Known rows, with every way that one mark hangs from another
babap(lilo(ridi(fego(kuvo(nafi)))) safus): [ 44.9  -2.9  13.2  18.5   3.5  -9.7 -17.3  -6.7 -74.1 -10.4 -21.9 -20.2
  59.0 -18.3 -11.1   7.0 -17.8  41.1 -17.1  31.2  -8.2 -11.5]
ridi(fego(kuvo(sizos)) lilo moza): [ 11.2  -6.4  50.4  -5.4  57.5  35.3 -25.1  -9.7 -61.4  14.2  57.2  -8.8
 -11.9   7.7 -33.9  16.0  -4.7  14.4   2.6  37.5 -14.7   5.8]
babap(lilo(ridi(fego moza)) safus): [ 17.7 -16.1  40.2   3.4  26.6  -7.7  -1.7   1.7 -88.9 -15.9 -10.3  -1.0
  41.6   3.5 -53.5   9.4 -23.6  22.9   1.2  48.3 -26.9   5.5]
babap(safus): [ 13.8   7.5   1.0   5.7   7.1 -11.7   5.9  -4.7 -18.6  12.1 -16.5  -5.3
  22.1   0.7  10.6  -9.6   0.1   8.6 -18.8   3.1 -20.4  -1.7]
fego(kuvo(sizos)): [ 19.8   4.3   9.1  -2.0  13.1   8.7 -17.9   5.2 -11.1  19.8  21.4 -19.5
 -28.3   6.4   9.4  15.2   4.5   2.2  -7.7  -9.9 -10.8  -7.5]
fego(kuvo): [ 11.2  17.3  -1.6   3.4  -2.8   1.7 -15.9  -3.0 -11.8  14.6   8.2  -8.5
  -4.6 -20.9  13.2  14.7   0.8   4.5 -10.0  -5.2   1.7   3.2]
ridi(fego(kuvo) lilo(babap(safus)) moza): [ 13.4  33.0  35.9   5.2  34.7  19.2 -44.3 -15.5 -58.1   6.7  21.5  -9.4
  31.2  -2.1  -1.0   1.1 -13.9  29.5  -4.2  37.1 -14.3  33.9]
babap(lilo(ridi(fego(kuvo))) safus): [ 30.1  -0.8  20.3   2.1   5.6  -3.6 -10.9  -3.3 -73.1   0.7 -13.8 -16.6
  40.6 -23.7 -11.0  18.8  -8.1  18.7 -14.9  29.2 -26.8   5.8]
moza(ridi(lilo)): [ -0.4 -12.0  29.2  -2.9   4.6  18.0   9.5 -20.5 -19.5  26.6  46.7  16.0
   1.9 -11.8   0.3  -6.8   7.8  26.1 -18.5  39.5   3.3  -1.7]
sizos(kuvo(nafi)): [ 17.6  -5.5   0.0  31.3 -19.5 -21.9   4.7  15.1   7.7 -19.2  -7.2 -20.6
  14.6 -17.7   7.4   6.3 -10.9  26.7  -8.5  12.8  14.7 -16.8]
fego(kuvo(masol sizos)): [ 25.2   6.5  -5.7  14.1  24.5  14.6 -34.3   9.0  -5.5  19.1  28.2 -28.7
  -8.7  21.2   1.7  15.5  -9.5   6.6  -9.2 -14.8 -25.9 -27.5]
kuvo(fego masol nafi sizos): [ 36.1 -24.1 -20.9  35.8  42.7  16.9 -23.1  -1.3   1.8  -9.3  10.6 -44.1
  18.3  52.3 -21.0  -0.4 -30.6  15.8  15.1 -18.5 -42.9 -37.7]
moza(ridi(fego(kuvo(sizos)) lilo(babap))): [  8.8  11.6  37.1 -10.9  20.4  44.6 -45.5  -6.5 -22.5  13.9  68.2  -9.1
 -15.2  16.4   7.8   7.9  -3.4  33.3  14.8  36.8 -10.8  32.0]
sizos(kuvo(fego masol)): [ 16.6 -12.1 -17.5  40.1  10.7   4.2  -5.1  10.6  10.2 -10.3   5.4 -45.1
  21.5   0.1  -5.9  28.6 -26.7   1.3   9.0  -8.9 -52.7  -6.5]
lilo(babap ridi): [ -8.9   4.5  -6.8   5.9 -23.5   2.1 -23.1   9.8   5.7 -26.5 -16.4 -17.2
  -3.0  12.8   4.1   6.2 -11.2   0.5   7.0  -5.6  26.4  14.5]
nafi(kuvo(fego)): [ 18.8 -16.7 -22.3  17.0  24.1   5.2  14.6 -12.8 -12.6  13.7   7.9 -29.4
  -2.1   0.7 -11.9  18.0 -18.1 -15.2  -3.9 -20.8 -27.8 -13.1]
lilo(babap(safus)): [  9.9  25.5  -2.1   4.0  -7.7 -10.2 -20.7   3.3   3.8  -2.7 -21.9 -12.8
  20.7  16.8  29.9 -14.3  -5.9  11.8  -4.7  -4.5 -11.4  16.9]
ridi(fego lilo(babap) moza): [-12.4   6.9  36.2  -5.4  30.5  29.4 -33.2  -8.1 -27.2 -20.0  29.5   5.0
  13.9  17.5 -24.7  -3.6 -15.7  14.3  24.9  39.5   5.2  32.0]
safus(babap): [ -1.4   7.4  -5.1  -4.6  10.4   5.9 -15.3   1.5  19.2  -0.1  -8.0 -16.4
   6.7  -3.7  -0.9  -7.8 -15.9   4.5   4.6 -16.8  13.2  23.4]
ridi(fego): [ -6.3   1.0   1.9  -4.6  17.4  17.2  -9.6   1.9 -15.1 -17.5   4.9   2.3
  12.9   5.5 -19.7   3.8  -8.6   2.1  26.9  13.5 -13.1  22.9]
ridi(lilo(babap(safus))): [  9.6  11.0  20.0   0.4   3.2   2.3 -11.5 -16.4  -3.7  13.1  -3.7 -10.6
  27.7   7.8  35.4 -21.0   8.5  12.0 -25.3  15.9  -5.2   4.4]
lilo(ridi(fego)): [-11.1 -14.0  -0.3   2.3   9.2  17.7  -5.6   5.0 -31.4 -29.2  -5.2  -6.8
  11.5   1.8 -34.7  14.1 -14.3   1.2  18.5  15.1   4.9  18.9]
sizos(kuvo(fego masol nafi)): [ 31.6 -13.8 -24.6  57.0   8.8  -3.0 -11.3   7.8   8.8 -22.4  -2.7 -48.3
  38.3   3.1  -8.2  17.5 -36.2  23.6   6.4  -5.2 -34.3 -24.4]
safus(babap(lilo(ridi))): [  8.4 -19.0  15.8  -6.5  -5.7  -3.6  -5.9   4.1  -8.1  -7.8 -19.6 -22.1
  17.1 -12.9 -14.8   2.5 -16.2   7.1  -6.9   1.7  19.2   4.1]

Rows
[ 34.8   2.0   1.5  14.2  12.0   0.6 -23.5   1.9 -12.5   7.5  13.3 -23.4
 -10.8  11.0   8.8   3.7  -5.0  24.3  -9.5  -7.0   8.0 -25.1] => fego(kuvo(nafi sizos))
[ -4.3   6.7  24.4  -4.5 -10.5  19.4 -17.3 -13.6   3.2  11.0  40.5   8.6
  -0.5   4.5  19.0 -10.6   1.6  28.4  -3.4  32.3  11.6  18.0] => moza(ridi(lilo(babap)))
[  0.5  24.3  24.5  -5.4   2.9  39.1 -42.4 -15.3 -23.2   8.3  53.8   3.0
   7.4 -10.9  12.2   7.8  -6.5  35.3  11.7  40.9   0.2  43.5] => moza(ridi(fego(kuvo) lilo(babap)))
[-10.1   7.4  27.2  -9.0   7.0  35.9 -27.2 -11.1 -11.1  -7.2  46.0  10.8
  12.6   9.8  -1.9  -6.2  -7.3  30.6  22.5  44.9  -2.3  40.5] => moza(ridi(fego lilo(babap)))
[  5.9  11.7  -5.1  11.0 -15.0 -10.0 -16.9   5.5 -13.6 -13.3 -33.1 -22.7
  19.7  12.1  15.2  -4.5 -10.4   9.2 -11.5  -2.2   6.4  13.0] => lilo(babap(safus) ridi)
[  5.4   6.8  30.4  -3.7  18.7  36.9 -17.2 -22.4 -46.0  22.6  60.3  10.3
  10.0 -26.7  -7.7  11.0   0.2  34.0  -3.2  47.7  -8.1  25.5] => moza(ridi(fego(kuvo) lilo))
[ 13.2   1.4  31.2  -3.9  25.6  12.9 -39.6   5.5 -62.0 -14.9   6.4 -20.1
  20.2 -22.7 -50.5  26.4 -39.8  22.6  13.9  22.9  10.1  34.7] => safus(babap(lilo(ridi(fego(kuvo) moza))))
[ 29.2  -9.9 -33.6  42.6  26.7  10.1 -20.9  -9.2   0.6 -15.1  -2.7 -31.6
  41.5  27.1 -16.0  -0.9 -34.7  18.8  11.8 -14.8 -29.8 -25.4] => kuvo(fego masol nafi)
[  3.2 -23.9  38.0  -1.6  18.8   3.6  -7.6   6.3 -68.9 -28.7   5.7   4.3
  20.0   2.4 -64.0  19.2 -23.8  12.6  19.6  45.4  -6.5   8.6] => babap(lilo(ridi(fego moza)))
[ 21.7 -21.9 -13.5  18.7  44.1  24.2 -16.9   1.1   3.4   2.1  17.2 -40.6
   2.0  48.5 -18.7  10.8 -22.1  -6.5  18.2 -21.0 -61.0 -20.9] => kuvo(fego masol sizos)
[ 23.8 -16.3  37.4   8.0  10.3 -23.9   6.8   0.6 -74.4   2.1 -15.7  -4.1
  28.4  -2.8 -32.8   5.6 -14.9  20.7 -24.6  35.0 -14.3 -17.5] => babap(lilo(ridi(moza)) safus)
[  8.2 -23.2  35.8   1.8   1.9 -13.0   1.4   5.2 -55.4 -10.3   0.1   0.6
   6.9  -3.0 -42.3  16.9 -15.3  11.6  -6.9  32.2   7.2 -16.1] => babap(lilo(ridi(moza)))
[ 40.6   4.0 -13.3  30.5  22.4   7.4 -39.7   6.4  -7.8   6.7  19.7 -31.5
   8.2  25.7   1.1   4.8 -17.9  29.1 -11.1 -12.4  -7.8 -45.4] => fego(kuvo(masol nafi sizos))
[ 16.5  22.5  16.9  11.5   2.1  31.4 -49.0 -17.7 -23.8  -5.1  47.2  -1.4
  24.4  -6.4   9.4  -4.2 -16.0  57.4   9.5  43.2  19.1  26.5] => moza(ridi(fego(kuvo(nafi)) lilo(babap)))
[ 24.7 -19.2 -14.5  18.5  36.8   7.5  -4.0  10.3  -2.5  20.2  28.9 -29.6
  -9.7  36.5 -14.4   9.6 -16.1  -5.3 -18.7 -17.5 -21.5 -56.3] => nafi(kuvo(masol sizos))
[ 24.2 -19.2  21.1   3.2  -8.6 -21.9  14.5  -2.1 -46.5   5.1 -28.2 -11.2
  34.0  -8.3  -3.6   0.1  -0.1  11.4 -30.0  22.1 -15.5 -21.0] => babap(lilo(ridi) safus)
[  5.7  20.7   6.0  -0.2   9.1  25.2 -25.8  -3.6 -38.1   6.0  41.9   8.5
   1.5 -17.3 -12.5  18.3 -15.1  31.0  18.1  28.1 -15.1  38.3] => moza(ridi(fego(kuvo)))
[ 33.1 -28.1 -25.2  26.3  53.3  18.6  -3.0  -0.1  -6.1  17.0  27.8 -49.6
  -5.8  43.0 -22.5  18.6 -27.9 -14.0  -2.1 -30.2 -55.2 -44.1] => nafi(kuvo(fego masol sizos))
[-11.8 -10.5  16.0   8.7  26.7  15.8 -12.1   6.9 -60.3 -31.7   6.9   0.6
   7.0   6.2 -64.5  18.8 -29.6   9.3  23.9  28.4   6.9  22.6] => lilo(ridi(fego moza))
[ 10.8  21.0 -15.5  20.2 -11.8  13.3 -53.6   5.8 -22.4 -41.9 -10.6 -25.2
  22.0   1.8  -4.1  12.4 -28.8  29.3  19.1   4.6  34.1  23.7] => lilo(babap ridi(fego(kuvo(nafi))))
[  8.9  13.8  35.8   5.6  21.1   0.0 -18.1 -14.4 -31.1  10.9   8.0  -3.5
  22.8  13.7   6.5 -17.3  -5.8  22.0 -19.9  29.1  -2.6   7.8] => ridi(lilo(babap(safus)) moza)
[ 11.1  29.5  -5.1  10.7  -1.6   9.2 -42.2   3.4 -39.9 -17.5 -19.1 -27.8
  27.7  -2.3   8.6  13.7 -19.1  17.1   3.1   5.4  -4.9  39.9] => lilo(babap(safus) ridi(fego(kuvo)))
[  3.9  14.2  10.8  15.9   2.3 -11.5 -24.3   9.3 -41.6 -15.7 -21.2 -14.3
  14.9  18.3 -15.0   1.5 -25.4  16.9  -7.4  11.2   7.3  17.0] => lilo(babap(safus) ridi(moza))
[ 10.5  33.2   9.7  14.9  16.6   7.3 -49.2   7.1 -67.7 -20.6  -7.3 -19.8
  23.4   3.5 -20.7  19.5 -34.3  25.5   8.3  19.4  -3.0  44.0] => lilo(babap(safus) ridi(fego(kuvo) moza))
[ -1.3  24.9  33.7  -1.2  27.3  30.2 -49.8 -11.2 -39.9  -5.3  38.2  -4.3
   8.4  -2.5 -10.6  11.5 -14.8  19.7  14.3  33.3   6.3  36.7] => ridi(fego(kuvo) lilo(babap) moza)
[ 14.7  31.3  26.0   0.3  10.7  26.6 -37.1 -20.0 -42.3  19.8  38.6  -1.7
  30.3 -10.0  22.8  -3.0  -5.9  45.1  -7.4  44.5 -19.2  42.4] => moza(ridi(fego(kuvo) lilo(babap(safus))))
[ 25.4 -15.1  -9.7  40.1  -2.2  -8.8   4.5   3.5   3.8 -22.2  -8.3 -40.2
  18.7 -11.1  -1.6  16.3 -21.9  19.6   8.7  -0.7 -19.2  -3.6] => sizos(kuvo(fego nafi))
